Each row was made from one path, in order. Every step used is in the known rows, and no mark comes twice. Write each row's path.
In the rows, 128 means zero.
Known rows:
nazev > palar > maka > vibuz: [126 119 128 119  83 153 142 166 198 150 143 117 117  85 131 127 133  87
 132 112 136 104 115  80 149  62 115 160 168 116 104 110 123 106 124 142
 176 157 126 127 182]
vibuz > buku > palar > maka > nofo: [140  70 113 100  76 128 102 129 156  82 174 120  93 126 141 114 167 121
 109 147  94 137 101 126 174  75 129 110 151  78  96 136 138 191 161 145
 135 137 123 151 167]
vibuz > buku: [118 124 112 103 102  98 119  97 115 105 149 148 117 144 139 103 139 133
 130 134 132 142 129 121 154 149 139 112 128 111 113 138 134 176 145 142
 113 141 151 150 150]
nofo > nazev > palar: [109 155 131  93 128 142 176 140 147 144 162 108 166 118 108 118 101 147
 111 104 151 142 138 119 131 102 152 173 149 109 126 104 164 127 121 113
 161  89 147 134 177]
vibuz > buka: [147 116 118 125 109 117 135  97 112 107 127 119 129 133 141 130 117 126
 127 114 131 120 121 136 155 109 137 143 128 110 111 114 118 155 112 109
 135 127 108 116 142]
vibuz > buka > nofo: [125 108 127  97 113 133 135  94  92  92 128 147 136 139 127 138 153 155
 126 133 133 135 128 112 161  99 149 159 140  80 100  99 121 183 110 129
 137 153 115  91 125]
buka > nofo > nazev > palar > maka > vibuz: [ 97 138 124  83  98 185 156 157 178 131 175 136 126  91 115 117 141 135
 127 139 134 100 151  73 160  65 144 198 179  80 105  94 147 136 104 155
 190 159 152  88 191]
maka > vibuz > nazev > palar: [120  86 124  92  78 116 168 169 154 126 130 127 167  80 102 101 101  98
 141  84 164 122 135 115 146  83 164 154 145  78 134 109 140 112  82 112
 174 134 154 141 215]
nofo > buku > palar: [127  85 150 118 146 103 148 151 154 119 129 136 138 122 127  94 132  99
 153 109  75 137 107 159 131  93 134 144 106  97 117  96 168 183 157 136
 133  84 143 140 140]
buka > palar > maka > vibuz: [113  89  90 119 108 159 132 162 194 138 121 126  95  91 136 131 144  79
 135 140 137 100 135  83 167  69 102 159 142 116  92 130 158  97 138 147
 177 188 119 119 179]
vibuz > nazev: [139 104 117 112 108 120 158 125 110 100 141 119 134 139 117  99 110 124
 123 120 125 127 147 139 153 122 139 123 122 108 127 142 127 115 117 104
 139 127 141 133 173]
palar > buku > kunu: [ 96  91 139 150 140 126  93 134 139  83 168 160 119 125 128  86 170 111
 150 130 120 166 136 121 141 120 159  97  92 137 111 103 125 154 166 164
 147 111 159 182 143]
palar > buku: [107 124 114 137 112 120 122 112 114 105 154 143  96 145 141 110 156 108
 144 115 134 137 110 128 158 119 140 110 113 127 117 126 140 128 165 130
 120 129 148 172 147]
maka > vibuz > buka > nofo > buku > palar: [113  52 138  87 115 108 132 141 145  94 117 160 136  90 127 101 151  99
 179 110  91 119 111 135 164  52 171 177 121  31 106  52 162 233 102 158
 154 137 145  87 152]
vibuz > nazev > palar > buku > vunep: [120  69 154  97 101  93 175 164 133  67 178 118 165 139 106  82 113 120
 119  59 158 148 107 115 163  80 180 117 118  78  79 112 145 140 178 111
 139 129 166 168 210]
nazev > palar > buku: [100 124 134 113  97 113 155 137 140 126 163 135 132 137 132 111 153 111
 131  87 159 165  89 103 153  83 145 134 134 115 104 111 151 134 170 120
 138 120 138 189 174]
palar > maka > vibuz > buka > nofo > nazev: [131 128  96 101  95 180 138  99 141  92 166 131  90 115 142 116 133 132
 135 158 118  68 168  98 192  77 151 183 160  69 101  89 126 149  91 148
 185 162 137  55 176]
buka > nofo > buku: [115 118 125 104 140 141 138 124 131  92 149 175 107 138 131 110 171 142
 158 156  86 136 120 131 146 112 137 156 119  92  98 105 151 200 141 162
 109 142 165  94 101]
nofo > buku > palar > maka: [150  97 144 132 130 132 149 147 174 113 159 122  90 137 148  91 153  82
 140 139  44 121 105 134 156  72 104 144 121 112  83 109 154 162 188 144
 143 108 133 133 151]
maka > nofo: [142 100  98 119 102 151 100 137 138 102 135 125 106 109 127 154 142 150
 124 141 121 133 115 152 130 102 137 111 141  99 138 126 124 151 105 130
 114 119 125 115 105]
maka > nofo > nazev > palar: [114 128 107  90 103 158 151 145 163 116 168 107 146 100 105 140 115 174
 102 117 148 143 125 148 135  76 160 160 167  74 129 109 165 151 102 117
 144  85 140 119 153]
maka > vibuz: [120 110 113 125 113 131 106 148 148 139 108 134 123  82 128 122 121 103
 155 122 145  95 140 123 125 118 145 135 139 110 144 110 132 122  90 147
 149 149 140 115 140]
vibuz > buku > palar > maka > nofo > nazev: [130  92  98  90  89 145 117 115 158  81 203 109  92 133 140 110 140 141
  99 153  90 126 137 138 184  77 149 127 156  68 107 123 158 183 148 144
 146 108 146 135 188]
buka > nofo > nazev > palar > buku: [ 68 146 128  76 113 144 169 130 127 106 188 152 139 145 111 104 165 162
 126 111 155 165 129  99 168  85 177 178 144  80 107  88 169 161 151 135
 150 123 173 146 184]
vibuz > buka > palar > maka > nofo > buku: [157  63  59 110  87 158 145 117 185  53 159 131  58 136 160 134 162 106
 130 147  80 122  89 131 209  23 104 161 129  73  45 120 182 195 164 126
 133 137 111 103 139]
buka > nofo: [110 124 136 110 135 146 128 124 107 111 132 152 134 134 115 136 160 154
 130 146 125 140 132 108 134 118 133 150 141 102 121 114 125 156 124 147
 129 159 135 102 116]
buka > nofo > buku > kunu: [ 95  83 143 127 169 143 108 149 148  72 161 189 128 116 116  90 182 144
 170 169  67 159 139 124 135 114 155 146  96 101  95  78 140 221 140 196
 137 119 182 105  93]
buku > palar: [122  92 160 117 134 111 134 156 137 135 119 118 161 108 115 120 122 116
 123  98 117 145 116 135 124 101 141 141 123 108 137 108 141 139 132 117
 147 110 121 145 154]

Which path is each row?
[144  99  91 125  71 157 149 144 154 104 148 116  91 109 136  86 120  84
 140 138 118  77 158 117 175  95 126 127 139 109 121 142 118  83 103 133
 172 165 141 119 200]
palar > maka > vibuz > nazev
[ 82  51 133 116  86 105 136 188 164  82 174 153 158  77 101  55 141  84
 169  80 156 154 148 116 158  77 190 123 111  90 121  81 140 138 116 150
 189 117 181 190 227]
maka > vibuz > nazev > palar > buku > kunu
[127 123  85 106 117 165 124 122 140  99 162 114 111 120 124 144 113 167
 122 150 125 116 145 164 138 110 159 135 141  84 146 123 148 144  93 136
 131  91 149 102 130]
maka > nofo > nazev
[148 135  74 125 100 196 121 120 162  94 194 101  62 133 144 138 135 150
 104 174 101  98 149 138 164  85 126 131 154 103 115 137 138 118 119 141
 141 111 133  98 142]
palar > maka > nofo > nazev
[ 96 122 125  67  97 146 161 128 144 113 139 135 170  86 112 124 117 156
 136  95 170 117 148 102 163  69 186 207 165  37 117  60 157 180  66 127
 184 131 144  80 186]
maka > vibuz > buka > nofo > nazev > palar
[ 92  71 145 119 104 104 156 160 139  69 192 143 164 125  99  61 146 108
 139  87 141 187 132 119 158  86 175 118 108 107 104  93 140 141 156 130
 176  98 166 202 213]
vibuz > nazev > palar > buku > kunu
[112 156 132  85 117 186 178 132 159 119 193 127 131 137 116 122 151 164
  95 147 123 130 143  81 160  77 133 191 172  97  91 107 150 130 144 138
 171 144 136 104 178]
buka > nofo > nazev > palar > maka
[146  53 120 116  87 128 163 165 182  99 157 121  96 101 133  58 124  49
 161 118  62  86 138 146 180  61 132 145 117  77 101 105 153 143 132 138
 174 124 161 128 213]
nofo > buku > palar > maka > vibuz > nazev
[ 81  97 159 130 122 115 128 167 157 102 174 152 154 115 112  87 173 112
 143  96 151 190 116  98 135  91 164 124 112 125 106  89 138 159 171 155
 162 102 158 196 167]
nazev > palar > buku > kunu
[144  97 109 108 113 177 131 145 170 105 176  82 100 117 127 130 127 139
  99 148  85 118 132 149 161  60 136 142 154  80 126 117 150 135 128 133
 161  91 122 114 165]
buku > palar > maka > nofo > nazev
[150 112 113 115  71 170 135 158 181 112 168 111 108 112 133 150 156 132
 103 130 119 138  91 108 156  47 116 141 173 102  97 132 125 138 142 134
 143 132 107 130 146]
nazev > palar > maka > nofo
[158  85  91  98  57 151 175 152 184  64 200 125  80 131 130  93 148 113
 126 131  75 129 103 141 189  37 123 139 148  71  76 131 149 165 142 128
 140 111 149 125 178]
vibuz > nazev > palar > maka > nofo > buku
[147  93  48  95  95 184 150 105 171  76 169  99  89 138 136 148 129 141
  91 153 117 111 138 120 202  43 123 172 149  73  79 128 179 147 130 110
 169 131 104  96 179]
vibuz > buka > palar > maka > nofo > nazev
[ 72 115 146 123 142 129 147 150 158  98 199 137 156 121 107  77 143 132
 127 106 146 181 145 115 140  97 181 140 117 111 111  75 158 158 158 149
 183  71 180 182 189]
nofo > nazev > palar > buku > kunu
[ 80  52  96 112 117 131  95 156 200  89 152 155 107  85 129  84 165  92
 151 156 127 136 165  70 174  99 131 133 119 114  74 114 158 170 154 189
 185 181 163 148 194]
buka > palar > maka > vibuz > buku > kunu
[143 100 150 128 124 135 140 149 158 132 147 102 120 127 133 116 143  96
 111 126  89 124 117 115 146  76 105 139 138 126 105 127 124 119 167 127
 159 131 104 142 169]
buku > palar > maka
[151  65 124 124  93 121 138 140 179 102 137 121  89 100 158  89 135  54
 161 111  69  83 110 137 184  37 125 151 121  72  84  75 144 183 135 145
 171 122 124 106 176]
nofo > buku > palar > maka > vibuz > buka
[135 127 112 107  73 157 168 121 173 124 162 101 122 101 143 113 101 105
 120 100 149  82 144  94 179  50 146 185 166  83  95  86 136 127 102 122
 198 121 124 101 220]
nofo > nazev > palar > maka > vibuz > buka
[115 138 119 106  96 169 163 162 193 146 167 108 119  93 134 111 108 110
 126 119 147  91 150  94 156  74 136 175 165 103 114 103 147  99 111 140
 191 129 146 117 204]
nofo > nazev > palar > maka > vibuz
[ 98 114 155  99 134 117 164 152 150  91 190 115 159 131 115 105 104 146
 114  73 159 135 116 115 146  85 186 137 116  78  87  92 162 149 184 136
 140 101 170 149 189]
nofo > nazev > palar > buku > vunep
[144  61 126 117  82 136 151 168 167 116 144 104 122  94 124  82 115  68
 140 111 100  93 148 123 168  69 133 137 140  92 127 118 134  98 109 121
 190 145 131 136 219]
buku > palar > maka > vibuz > nazev
[152 116 127 108  73 141 194 140 156 111 174 103 128 138 124  93 125 110
 103 108 124 130 125 100 171  74 115 149 154 120  91 141 125 100 151 101
 173 138 126 151 214]
vibuz > nazev > palar > maka
[101  83  76  99  90 133 124 129 185 111 138 147  84 116 145 103 157  90
 136 142 140 116 141  73 188  95 110 142 140 104  78 143 170 147 154 154
 155 198 145 142 200]
buka > palar > maka > vibuz > buku
[111 116 116  99  55 127 134 137 179 124 160 138 108  97 143  98 148  94
 133 114 148 112 116  77 168  82 131 141 158 100  89 124 134 158 145 153
 160 171 151 152 206]
nazev > palar > maka > vibuz > buku
[151 105 102 114  78 162 146 154 197  95 184 130  75 118 148 123 166 118
 134 143  80 128  82 127 161  34 117 147 151  87  77 119 145 180 160 150
 131 114 136 126 131]
nazev > palar > maka > nofo > buku
[ 85  96  93 109 126 118 139 128 137 108 141 143 109 149 130 117 165 101
 137 114 150 167 106 109 168  92 131 141 114 116  96 133 186 126 181 118
 133 151 139 179 175]
buka > palar > buku
[122 114  91 118  71 131 105 117 158 108 156 144  69 110 156  99 152  94
 141 149 124  88 139  91 177 119 122 113 143 113  98 136 123 150 138 168
 142 182 154 136 175]
palar > maka > vibuz > buku
[149  64 132 129  85 127 123 136 166 126 126 100 117  89 144 115 126  72
 138  99 107  86 122 113 173  44 124 148 145  90 108  89 123 140 121 131
 188 140  98 115 191]
buku > palar > maka > vibuz > buka
[159 102 101 142  80 144 120 114 157 115 136 113  83 106 159 123 130  84
 142 130 123  72 130 104 182  78 126 145 146 107  99 115 107 125 114 135
 169 161 108  95 170]
palar > maka > vibuz > buka
[128  92 144 108 133  90 107 131 127  75 149 132 140 133 126 113 118 151
 118 115 136 117 126 110 138 147 159  96 113  88  80 122 128 189 165 162
 102 154 161 131 141]
vibuz > buku > vunep
[134  65 141 108  92 147 121 136 150 106 133 124 120  90 137 124 159 101
 141 119 105  99 126  96 177  43 141 167 156  65  97  77 119 167 114 146
 188 171 105  86 180]
buku > palar > maka > vibuz > buka > nofo
[166 103  82 136  92 171 115 130 184  75 182 139  43 137 160 127 167 118
 140 172  59 103 102 154 170  70 114 116 133 102  87 137 137 177 157 165
 112 125 143 102 103]
palar > maka > nofo > buku
[137 120 109 138  95 163 114 143 170 135 135 125  76  95 147 116 141  83
 145 143 118  79 142 100 152 100 116 128 149 125 112 130 116 101 123 154
 157 167 128 111 154]
palar > maka > vibuz
[157  76 121 126 100 156 106 159 171 104 158 102 100 107 135 147 154 118
 111 140  87 130 105 135 154  48 119 123 156  98 117 120 125 140 145 135
 148 123 100 131 139]
buku > palar > maka > nofo
[ 95 123  96  90  88 146 144 130 151  93 196 123 122 126 124 127 145 147
 119 106 154 159 110 145 163  64 179 139 149  71 124 101 167 154 139 125
 138  84 160 159 170]
maka > nofo > nazev > palar > buku
[149  73 144 106 115 133 155 109 142  77 162 141 100 150 144  99 175 110
 138 138  50 125 100 121 189  44 123 176 130  69  60  83 144 216 169 146
 152 138 118  96 154]
vibuz > buka > nofo > buku > palar > maka
